Each row comes from the steps of one path. Every step used is in the known rows, and no mark comes twice. Write the path behind each row, first mark first.
Known rows
H/F: [-2.02  0.17 -3.33  1.58  0.39  1.70  0.59 -1.46 -1.49  0.82  1.35  0.80
 -0.57 -1.56 -1.51 -0.39  2.19  0.78 -2.10  2.40 -0.18  1.69 -1.19 -0.96
 -1.31 -1.91 -0.54 -2.21]
A/F: [-1.72  0.90 -2.99  0.32 -0.34 -0.20  2.03  1.91 -0.45  0.96  0.30 -1.07
  0.35 -2.02 -0.40  0.73 -0.72 -4.33 -1.91  0.82 -0.63  1.28 -0.43  0.07
  1.56 -3.38  1.45  1.89]
J/F/Z/H: [ 0.80 -0.67 -0.04 -0.54  0.68 -0.96 -1.00  1.34 -0.89 -1.15 -1.57 -3.50
  0.51  1.24 -0.99 -0.29 -5.08  0.26  0.34  2.15  0.14 -1.26 -1.41 -0.79
  2.13  0.25 -0.70 -2.73]
F/Z/H/Q: [-1.76 -0.76  1.27 -1.66  1.29 -0.17 -2.93  1.04  0.00 -2.08 -0.40 -0.87
  0.04  3.12  0.45 -0.03  4.04 -1.76  1.98 -1.93 -0.65 -0.73  2.24  0.36
  1.73  1.78 -1.94 -2.33]
X/F/Z/H: [-1.54 -0.22  0.01 -0.24  0.80 -2.77  0.48  1.80 -0.51 -0.31 -1.35 -1.61
  1.01 -0.20 -0.36  1.33  0.30 -2.85 -1.54 -0.28 -1.35 -0.81  0.09 -3.71
 -1.73  0.41 -0.40 -1.11]
A/F/Z/H/Q/J: [ 2.93  0.09  1.82  0.12 -0.22  0.24 -3.87  1.84  1.37 -1.26 -1.45  0.76
 -0.18 -1.64  0.19  1.05  3.81 -1.90  3.28 -2.13 -1.09 -1.66  3.11  2.42
 -0.21 -0.26  1.51  2.30]
Z/H/Q: [-4.53 -0.48 -1.73 -1.35  1.55  0.34 -0.88 -1.35 -0.65 -0.81 -0.01  0.32
 -0.13  3.55  0.99 -1.37  1.92  1.00 -1.22 -3.20  0.80 -1.11 -1.80  0.57
  0.48 -0.97 -2.16 -0.87]
X/A/F/Z/H/Q: [-1.05  1.24  0.92  1.20 -1.10 -0.09 -0.40  0.98  0.79 -1.48  1.85 -0.36
  1.17 -2.38  3.67  1.03  1.02 -4.30  2.41  2.00 -0.55  0.45  0.89  1.29
  3.01  1.37  1.99  3.21]
Z/H/Q/F: [-2.43 -0.83 -1.42 -1.52  0.56 -0.49 -0.33 -1.61  0.43 -0.77 -0.19  0.54
 -0.53  3.70  0.25 -0.97 -0.18  6.69 -1.14 -2.41  0.26 -1.40 -3.18  0.16
 -1.64 -1.22 -1.77 -1.00]
Z/H/Q/J/F/A/X: [ 3.10 -0.88  3.51  0.34 -1.08  1.25  0.18 -2.50  0.70 -0.46 -1.25  1.61
 -0.49 -0.15 -0.15 -1.62 -2.47  2.94  2.33 -2.17  1.55 -1.49 -0.37  2.94
 -0.51 -0.86  0.20  1.89]
J/Z/H: [-3.63  0.66  0.59 -1.45  2.16 -0.87 -1.50  1.46 -0.94 -0.20 -0.67 -1.99
 -0.07  4.56  0.67 -0.75 -0.75  3.05 -2.05 -1.66  1.38  1.36 -4.62 -0.44
  0.83  2.48 -0.61 -2.52]
A/X/F/Z/H/Q/J: [ 2.47 -0.96  5.42 -0.67 -1.11 -1.13  0.82  0.03  0.98 -0.03 -2.05  1.41
  0.43 -3.28 -0.68  0.77  4.65 -1.43  1.55 -4.06 -0.67 -0.64  3.80 -0.15
 -3.64 -0.92  0.43  0.41]
J/F: [-1.53 -0.39 -3.48  0.30 -0.05 -0.41  2.52  0.33 -2.17  1.06 -0.44 -2.34
  0.88 -0.04 -1.59 -1.02 -4.59  0.57 -2.90  4.01  0.93  0.59 -2.91 -1.53
  1.30 -2.92  0.88 -2.21]
X/A/F/Z: [-0.71  1.60 -1.98  1.66 -1.49 -0.51  2.77  3.15  0.22  0.51  2.24 -1.50
  1.50 -4.92  2.44  1.84 -0.50 -7.28  0.49  5.20 -0.97  1.54  1.79 -0.60
  2.70  1.06  3.36  2.70]
Z/H: [-4.00 -0.04 -4.33 -1.19  2.15 -0.23  1.36  0.50 -0.55  0.94 -0.09 -1.28
 -0.21  2.35  0.45 -0.75 -2.89 -0.99 -3.24 -2.30  0.64 -2.27 -2.98 -0.92
 -0.07 -0.63 -2.23 -0.94]
H/Q: [-4.49 -0.46 -2.04 -0.71  0.17  0.63  0.35 -0.44 -1.49  0.04  0.74  0.70
  0.46  1.86 -0.11 -1.03  5.58 -0.90 -1.29  0.07  0.26  1.81  1.11 -0.24
  0.84 -1.74 -0.41 -1.78]
A/F/Z/H: [ 0.74  0.59  0.67 -0.51  0.41 -0.64 -1.62  2.92  0.86 -1.08 -0.77 -2.19
  0.04 -0.54  0.29  1.60 -1.20 -4.60  1.39 -1.24 -1.33 -0.55  1.02  0.92
  2.32 -0.28  0.00  1.19]
Q/Z/H/F/A/X: [ 4.31  0.27  0.30 -1.07  0.02  0.93 -2.91 -2.17  0.65  1.92  1.01  2.68
 -0.96  1.71 -0.16 -0.15  0.49  1.01  0.38 -1.20  0.30 -0.87  2.50  1.21
  0.40  0.48 -1.56  1.58]
X/A/F: [-2.86  1.92 -4.83  2.12 -1.25 -0.06  4.71  1.40 -0.38  1.77  2.68 -0.61
  1.44 -4.54  2.68  0.82 -2.44 -5.56 -2.30  4.56  0.06  1.31 -1.53 -0.48
  1.50 -1.27  3.31  3.65]

Write each row's path
[ 0.50 -0.15 -0.31  1.16  0.15  1.09 -1.65  0.38 -0.88 -0.60  0.76 -0.20
 -0.44 -1.90 -1.86  0.84  4.33 -1.26  0.90  3.11 -1.34  1.88  2.54 -1.15
 -0.25  0.91 -0.47 -3.40] | H/F/Z
[-0.30 -0.91  6.69 -1.49 -0.93 -1.61  1.13 -0.17  0.44 -1.19 -1.35 -0.01
  0.77 -1.38 -0.16  0.78  3.59 -2.81  1.24 -3.89 -0.76  1.51  2.90 -0.36
 -0.50 -1.38 -1.02 -0.53] | A/X/F/Z/H/Q
[ 1.08  0.11  2.55  0.97 -0.05  1.85  1.05 -2.85  0.83 -0.43  0.96  1.17
 -1.48 -0.73 -0.23 -0.41 -3.51  0.13  1.01 -1.76  0.43  0.64 -0.97  1.65
  0.29  0.14 -2.38  0.94] | Z/H/F/A/X
[ 0.03  0.44 -1.40  2.68 -0.64  1.94  0.99 -1.71 -0.82  0.17  2.03  1.15
 -0.83 -1.22 -1.29 -0.05  0.06 -0.51  0.18  4.00 -0.42  2.72  0.19 -0.58
  0.31  0.58  0.00 -0.15] | H/F/A
[ 3.02  0.51 -2.91 -0.24  1.00  0.67 -4.59 -1.80 -0.10  1.74  1.23  2.36
 -0.73  3.17 -0.01 -0.28  0.86  2.08 -0.66  1.10  0.02 -1.70  1.12 -0.16
  0.24  1.38 -1.11  1.13] | Q/Z/H/F/A
[-1.18 -0.28 -3.49 -2.39  0.25 -0.14 -3.44 -0.29 -1.32  1.85  0.84  2.19
  0.81  4.08 -0.02 -0.86  8.99  0.01 -1.52  0.39  0.08  0.29  4.03 -0.45
  0.95 -1.15  0.38 -0.96] | H/Q/Z
[-1.99  0.47 -1.48  1.63 -0.89 -1.77  4.50  0.59 -1.11  1.32  0.45 -0.36
  1.12 -1.37 -0.76  0.83 -1.47 -3.56 -2.42  3.07 -0.75  2.21 -0.03 -4.13
 -1.01 -0.50  1.62  1.23] | X/F/A
[-1.31 -0.30 -1.04 -1.41  1.79 -0.64 -0.94  2.61  0.04 -0.66 -0.60 -2.38
  0.00  2.09  0.03  0.61 -0.13 -3.58  0.13 -1.09 -0.70 -1.67  1.30 -1.01
  0.90  2.34 -1.63 -2.41] | F/Z/H
[ 3.81 -0.74 -1.98  0.56  0.49 -0.12 -0.89  1.64 -0.14  0.74 -2.52 -1.24
  0.15 -1.42 -1.78 -0.39 -3.07  1.51  0.42  1.94  0.44 -3.85 -0.09 -0.45
 -2.26  0.59  1.59 -1.29] | Q/J/F/Z/H
[ 1.50  0.14  2.33  1.75 -1.67  2.23  2.59 -2.20  0.16  0.19  1.88  1.48
 -1.08 -3.17 -1.38  0.01 -0.34 -1.77  1.27  1.31 -0.05  3.63  1.87  1.02
  0.72 -0.37 -0.52  0.33] | H/F/A/X
[-1.91 -0.19  0.86 -0.58 -1.13 -1.65  6.30  0.26 -0.52  2.03 -0.40 -0.26
  1.02 -3.45 -1.10  0.56  0.13 -3.83 -3.45 -1.38 -0.14  2.37  0.50 -2.30
 -1.80 -3.87  0.33 -0.02] | A/X/F
[ 0.50 -1.11  2.44 -0.71  0.17 -0.42 -2.79 -0.10 -0.96 -2.44 -1.45 -2.10
  0.57  2.35 -0.43 -0.76 -1.12  1.93  2.00  1.46  0.17 -0.47 -0.59  0.42
  2.65 -0.10 -0.56 -2.78] | J/F/Z/H/Q
[ 1.53  1.15 -0.57  1.90 -1.24  0.51 -0.64  1.29  1.14 -0.44  1.08  1.33
  0.90 -4.40  3.19  0.97  2.25 -2.92  2.51  1.95 -0.36 -1.58  1.72  1.70
 -0.11  1.56  3.55  4.16] | X/A/F/Z/H/Q/J
[ 0.95 -0.72 -1.65 -1.73  0.55 -1.76  0.32  1.92  1.25 -0.61 -0.88 -2.12
 -0.40  2.14 -0.97  1.00 -2.63  3.88 -0.05  0.22 -1.17 -1.72 -0.42 -1.73
 -1.61  1.77 -0.88 -2.53] | Q/F/Z/H
[ 0.48 -0.85  3.54 -1.39 -1.23 -0.02  1.43 -2.34  1.77 -1.17  0.11  1.09
 -0.95  2.39  0.50 -0.51 -2.20  4.60  1.88 -3.35  0.39  0.34 -0.45  1.95
 -0.11 -0.18 -1.67  1.11] | Z/H/Q/F/A/X
[-0.56  1.61 -1.62  1.28 -0.56 -0.53  1.50  2.43  0.79 -0.22  1.73 -1.55
  1.12 -3.40  3.18  1.52 -2.72 -5.79  0.57  2.55 -0.59 -0.41 -0.36  0.09
  2.42  1.61  2.03  3.16] | X/A/F/Z/H
[ 1.49  0.32 -4.63 -1.10  1.78  0.46 -4.70 -1.63 -0.71  2.22  0.63  2.05
 -0.52  2.94 -0.21 -0.59  2.44  3.03 -2.77 -0.20  0.24 -2.68 -0.06 -0.58
 -1.11 -0.45 -1.41 -0.57] | Q/Z/H/F
[ 0.13 -0.52  4.42 -1.28 -0.42 -2.07  3.12  1.15  0.47  0.17 -1.42 -1.37
  0.74 -2.56 -0.58  1.30 -0.37 -4.13 -0.33 -3.12 -0.88  0.65  1.98 -1.58
 -1.07 -0.90 -0.90 -0.57] | A/X/F/Z/H
[ 1.61 -0.64 -0.03  1.05 -0.24  0.99 -1.25 -2.12 -0.10 -0.63 -1.14  1.46
 -0.30  1.38  0.03 -1.65 -2.22  4.04  1.40  0.11  1.36 -2.36 -1.60  1.63
 -0.68 -0.02  0.79  1.44] | Z/H/Q/J/F/A
[ 1.24  0.60  0.06  1.22  1.32  1.09 -3.29 -0.31 -0.36  0.75 -0.96  1.62
 -1.05  0.06 -0.75 -0.83  2.28  7.05 -0.74 -0.72  1.29 -0.66 -3.34  0.37
 -4.41  2.17  1.47 -1.39] | Q/J/Z/H/F
[ 4.29  0.62  4.86  1.46 -0.39  1.68 -1.37 -0.99  1.05  0.44 -0.56  2.21
 -1.42 -1.26 -0.62 -0.50  0.20  4.94  2.12 -1.63  1.41  1.09 -0.81  2.19
 -2.68  3.28  1.47  0.63] | Q/J/Z/H/F/A/X
[ 0.22 -0.90 -1.54  0.21  0.58  0.81 -1.65 -1.85 -0.53 -0.11 -1.57  1.05
 -0.05  0.98 -0.26 -1.94 -0.62  4.91 -0.55 -1.03  1.40 -3.32 -2.86  1.21
 -2.05 -1.88  0.12 -0.10] | Z/H/Q/J/F
[-0.40  0.35 -0.77  1.79  0.81  1.62 -0.75 -2.37 -0.19 -0.58  1.13  0.95
 -1.23  0.79 -0.11 -0.48 -3.00  1.48  0.04  0.36  0.21 -0.18 -2.41  0.27
  0.08  1.02 -2.03  0.37] | Z/H/F/A
[ 0.69 -0.08  8.31 -1.67 -1.11 -0.63 -1.27 -1.09  1.36 -2.17 -0.40  0.27
 -0.78  4.81  0.63 -0.63 -0.42  8.15  2.87 -2.83  1.16  3.74 -1.83  2.28
  1.25  2.93  0.00 -0.32] | J/Z/H/Q/F/A/X
[ 2.07 -0.35  0.68 -0.54 -2.31 -0.53  5.81  0.18  1.59  1.11  0.75 -0.36
 -0.61 -0.82 -1.34  0.70 -4.62  1.74 -0.01  1.02 -0.27  2.20  1.20 -0.40
 -0.57  0.01  0.46  0.55] | Q/F/A/X
